What can hang from each mark
pobok: fefo
disepa: bosaf napod
tuvog: likodaz
zodeb: gubi
gubi: bosaf likodaz lonufev vudi
likodaz: sipe
lonufev: gubi
sipe: likodaz napod
bosaf: gubi
fefo: gubi pobok
napod: disepa sipe

In the rows, 128 means zero.
Known rows, with every way that one mark hangs from another
tuvog{likodaz{sipe{napod}}}: [178  88 138 115 107 110 114 146  96 131 125 116 168  91  95  88 106 135
 201 177 183 155 148 138 119 139 140 100 145 109 132 108]
bosaf{gubi{likodaz lonufev vudi}}: [101 121 125 168  96  85 198 160 174 169 129 131 138  82 144 132 165 156
 100  70  97 140 136 156 141 111 126 177 125 126 104 120]
pobok{fefo{gubi{bosaf likodaz{sipe} lonufev}}}: [ 89 218 139  77 179 123 151  86 119 146  85 116  88 157  78 115 133 151
 150  97  92 139 142 110 105 143 115 175 169 120  77 131]
fefo{gubi{bosaf lonufev vudi}}: [ 67 109 119  95 119 104 175 123 143 143 132 132  94 175  86 126 137 112
 147  96  99 145 140 110 123 138 146  95 124 117  85 165]
gubi{bosaf likodaz{sipe} lonufev}: [ 97 172 171 132 134 184 155  85 136 122 138 120 118 130 100 114 130 136
 133  83 118 129 122 144 128 132  98 187 165 113 102 109]
gubi{bosaf}: [ 84 109 132  70 141 116 134 100 130 107 157 164 132 155  91  84 104 119
 121  92 137 151 140 131 121 115 108 120  90 138 115 135]
sipe{napod{disepa}}: [149  74 106  81 112 120 100 128 143 139 126 147 131 136 122 114 109 105
 179 162 169 119  97 149 117 121 130  84 105 140 155 127]
pobok{fefo{gubi{lonufev}}}: [ 57 130  98  11 148  31 180 111 146 145  72 147  92 169  56  87 118 122
 175 147 115 162 112 136  71  91 135 110 101 108  84 170]
napod{disepa{bosaf{gubi{lonufev}}} sipe{likodaz}}: [101 157  82 208  92 151 189 106 141 108 116  88  89 138 153 151 171  63
 121 144 145 109  44 149 131 103  88 175 118 110 141 113]
sipe{likodaz napod{disepa}}: [187  68 118  95 103 146 104 125 126 140 111 145 120 126 130 132 140  72
 178 183 190 105  70 111 115 133 122  89 118 153 173 134]
lonufev{gubi{vudi}}: [101  90 139 109 101  65 119 152 131  93 151 177 144 136 134 126 124 180
  94 129  91 134 173 141 118  96 148  85 100 111 145 165]
sipe{likodaz napod{disepa{bosaf}}}: [195  60 108 113 114 181 113 121 124 110 115 106 132 125 137 156 135  39
 144 186 178  98  62 124 117 130 111  86  80 143 173 133]
pobok{fefo{gubi{likodaz{sipe} lonufev vudi}}}: [122 184 135  89 146  77 172 148 120 158  73 123  88 127 108 128 154 194
 160 136 103 136 150 112 117 124 150 164 166 101 104 148]
zodeb{gubi{bosaf likodaz{sipe{napod}} vudi}}: [156 113 186 175 156 167  93 130 160 138 148 107 160 110 152 145 139 185
  97 113 118 121 165  78 152 183 145 135 192 130 123 114]
likodaz{sipe{napod{disepa}}}: [158 119 122 102 123 139  86 118 123 115 118 134 135 140 127 123 105 141
 197 178 171 114 101 144 125 126 149 107 153 117 154 121]
sipe{likodaz napod{disepa{bosaf{gubi}}}}: [172  90  78 150 122 150 123 125 140 127 112  96 149 108 160 165 149  45
 123 157 157 113  78 125 130 131 117 104  91 159 153 117]
sipe{napod}: [127  50 118  75 123  98 121 123 142 137 121 152 169 126 108  85 109 100
 166 153 151 148 115 134 111 105 135  81  92 122 133 127]
gubi{likodaz}: [126 120 145  97 120 121 135 138 113 134 143 169 133 113 116  79 104 145
 109 107 128 149 137 147 120  98 121 146  97 129 137 128]
napod{disepa{bosaf{gubi}} sipe{likodaz}}: [128 166  83 202 113 141 148 121 104  96 132 113 102 137 172 135 147  88
  98 150 150 113  77 125 141 104 103 161 103 129 168 113]
fefo{gubi{bosaf likodaz vudi} pobok}: [101 170 166 100 173 115 101 167  87 167 125 154  99 165 117 114 120 137
 110  82  85 140 201  56 147 185 164 129 134 150  76 149]
disepa{bosaf{gubi} napod{sipe{likodaz}}}: [126 126  82 191 114 116 161 123  95 101 143 123 140 121 176 131 125  69
  62 151 148 115 109  89 167  71 108 132 112 149 129 105]
zodeb{gubi{bosaf lonufev}}: [ 31  94 153 100 137 116 165  85 204 106 153 127 120 172  72 112 108 120
 105 100 125 155 115 141  93 123 111 126 123 113  78 151]
lonufev{gubi{likodaz{sipe{napod{disepa}}} vudi}}: [189 144 152 181 112 161  55 148 120 130 134 133 143 101 181 180 149 198
 124 148 103  74 150 125 143 158 144 117 187 130 182 122]
tuvog{likodaz}: [135  90 130  83  99  76 147 158  99 125 153 157 132 107  82  74  95 131
 151 131 176 172 154 159 104 114 116 112  90 125 126 135]
zodeb{gubi{likodaz}}: [100 117 168 115 137 107 119 133 151 122 150 155 130 129 113  91  91 172
  77 119 130 162 144 131 107 105 135 142 118 127 121 148]
sipe{likodaz napod{disepa{bosaf{gubi{lonufev}}}}}: [144  84  78 161 106 160 166 109 176 135  97  73 138 109 143 179 172  22
 145 152 148 109  44 151 122 131 103 119 106 141 136 118]

Rows
[113 131  85 170 132 150 148 106 176 114 102  59 148 124 137 168 141  82
 168 151 134 116  72 179 130 116 129 137 137  98 115 106]
likodaz{sipe{napod{disepa{bosaf{gubi{lonufev}}}}}}
[194 114 125 125 107 132  89 145 100 132 132 114 131 103 114 123 109 134
 211 181 200 128 127 150 123 157 126 110 160 122 154 108]
tuvog{likodaz{sipe{napod{disepa}}}}
[134 177 176 169 136 161  90 119 108  97 165 152 143 121 152 154 139 207
  69  80  65 111 196 113 147 152 126 148 167 125 140 128]
lonufev{gubi{bosaf likodaz{sipe} vudi}}
[111 112 162 132 107 152 179 129 160 152 151 133 117 113 117 137 165 137
 106  59 111 124 133 138 136 143  93 164 126 137 115 119]
gubi{bosaf likodaz lonufev vudi}
[168 178 116 176 142 146  84 128 130 153 115 119 149  94 168 139 129 154
 146 122 133 118 124 140 148 143 141 159 177 146 144  88]
bosaf{gubi{likodaz{sipe{napod{disepa}}}}}
[129 118 153 148 101 105 111 157 122 120 156 173 142 107 154 134 135 194
  63 102  71 124 177 133 126 110 137 121 117 129 150 150]
lonufev{gubi{likodaz vudi}}
[156 112 172 168 121 186 146 116 158 155 122  97 151  96 130 154 173 136
 150 100 117 104 127 118 150 172 116 152 185 121 119  94]
gubi{bosaf likodaz{sipe{napod}} lonufev vudi}
[138 217 106 184 147 160 119 133 107 103 137  98 128 114 168 150 112 151
  87 103 118 127 127 164 151 115 124 188 124 129 139 106]
napod{disepa{bosaf{gubi{likodaz{sipe}}}}}
[142 162 170 167 115 125 103 152  99 100 148 161 139 109 159 141 131 223
  91 124  81 116 187 129 136 114 151 141 156 110 153 141]
lonufev{gubi{likodaz{sipe} vudi}}
[101 155 133  73 155  89 177 127 143 178  97 129  86 136  96 130 171 148
 122  75  85 137 154 102 117 157 111 148 131 139  92 144]
pobok{fefo{gubi{bosaf likodaz lonufev vudi}}}
[ 93 105 144 115 122 104 107 126 137  95 174 171 139 145 128 134 131 169
  78  84  79 130 184 120 129 134 120  92 108 132 133 153]
lonufev{gubi{bosaf vudi}}
[ 24 135 130  50 150  70 150 134 127 143  87 144  89 203  59  87  91  93
 186 152 112 157 129 122  90 117 178 103 111 103  49 181]
fefo{gubi{lonufev} pobok}
[168 137 174 179 138 177  69 118 123 123 147 127 172  98 165 160 155 181
  96 105  71  99 183  98 153 174 128 114 181 135 145 109]
lonufev{gubi{bosaf likodaz{sipe{napod}} vudi}}
[202 107 111 139 114 161 103 149  97 107 133  72 142 105 123 140 106 102
 181 183 187 130 114 164 128 150 118 102 121 115 155 110]
tuvog{likodaz{sipe{napod{disepa{bosaf}}}}}
[120 195 140 114 149 129 108 126  62 132 119 147 111 154 110  86  84 168
 145 134 108 153 155 107 122 112 179 130 152 108 115 148]
fefo{gubi{likodaz{sipe}}}
[160 113 111 121 134 172  96 119 124  89 120  92 142 141 140 142 101 103
 171 180 161 114  90 154 129 119 137 105 112 110 156 119]
likodaz{sipe{napod{disepa{bosaf}}}}
[147 143 124 143  89 142 128 120  90 108 132 166  74 153 137 104 135 113
 151 178 186 103  73 109 126 107 106 147 132 127 187 129]
napod{disepa sipe{likodaz}}
[198  76  84 170 104 135 135 161 144 136 117  96 146  88 188 190 182  75
 115 151 150  99  94 111 156 144 133  97 100 157 167 122]
sipe{likodaz napod{disepa{bosaf{gubi{vudi}}}}}
[ 98 160 156 117 167 143 104 130 112 174  61 100 120 158  94 112 118 105
 204 169 104 131 129 100 114 158 187 126 189 104  63 131]
fefo{gubi{likodaz{sipe{napod}} lonufev} pobok}
[142  96 126 136  91 112 140 121  80 116 141 177 115 145 149  99 115  98
 110 178 186 102 109  75 148  78 110 117 140 147 150 121]
disepa{napod{sipe{likodaz}}}
[ 98 145  73 125 134 104 141 131 137  97 145 119 125 142 141 141 104 109
 100 110 128 142 110 177 128  94 125 130  64 132 132 128]
napod{disepa{bosaf{gubi}}}
[183 138  82 179 126 130 108 150 115 123 131  66 160  83 141 154 118 110
 158 154 166 145 131 163 143 156 125 121 129 123 135  96]
tuvog{likodaz{sipe{napod{disepa{bosaf{gubi}}}}}}
[148 155 129 164 144 121 113 128 126 155 112 122 188  79 153 104 124 152
 135 118 116 143 146 130 152 125 149 153 167 129 122  88]
bosaf{gubi{likodaz{sipe{napod}}}}
[127 102  67 137 137 120 124 133 157 123 125  98 158 121 153 145 121  77
 127 132 131 130  99 163 136 117 127  98  78 141 133 110]
sipe{napod{disepa{bosaf{gubi}}}}
[146  89 112 150 100 146 150 118  76  92 148 139 123 141 158 120 113  65
  80 178 172 100  96  87 153  71 102 109 100 140 150 118]
disepa{bosaf napod{sipe{likodaz}}}
[ 76 186 160  78 192 129  89 135  80 156 121 154  98 186  91  89  93 108
 115  88  91 153 182  76 121 171 155 129 118 150  63 148]
fefo{gubi{bosaf likodaz} pobok}
[123 132 164 145 125 137 103 132 122 118 176 167 140 117 146 143 144 178
  46  60  64 117 191 115 138 149 112 125 121 146 141 135]
lonufev{gubi{bosaf likodaz vudi}}
[151  67  96 100 128 151 109 126 141 110 130 103 138 138 132 134 111  73
 150 164 154 120  85 159 116 116 121  80  70 128 154 128]
sipe{napod{disepa{bosaf}}}
[108 184 122  41 188  91 120 108 101 159 110 157 101 150  89  89 120 143
 107  80  95 158 170  91 106 146 111 137 108 156  98 139]
pobok{fefo{gubi{bosaf likodaz}}}
[ 99 148 193 175 134 162 152 119 183 121 152 102 115 127 121 152 141 191
  90  90 107 123 148 116 134 155 125 185 191 110 101 127]
zodeb{gubi{bosaf likodaz{sipe} lonufev vudi}}
[ 68 109 169 127 122 119 157 119 192 134 136 127 116 130  98 109 111 146
  94 114 118 151 109 156  90 104 124 155 132 112  96 147]
zodeb{gubi{likodaz lonufev}}
[139 151 124  59 151  44 147 169 102 168  98 161 102 126 117 105 138 185
 122 116 105 148 173  96 115 123 151 130 108 139 126 155]
pobok{fefo{gubi{likodaz vudi}}}
[121 126  81 148 115  83 150 167 147 106 154 116 126 121 166 165 137 133
  93 106 122 130 131 159 147 111 136 131  71 135 142 135]
napod{disepa{bosaf{gubi{vudi}}}}
[150 151 152 155 132 223 109  83 155 149 121  93 118 125 123 159 145 110
 170 113 139  90  86 148 135 173  91 161 191 136 130  93]
gubi{bosaf likodaz{sipe{napod{disepa}}} lonufev}
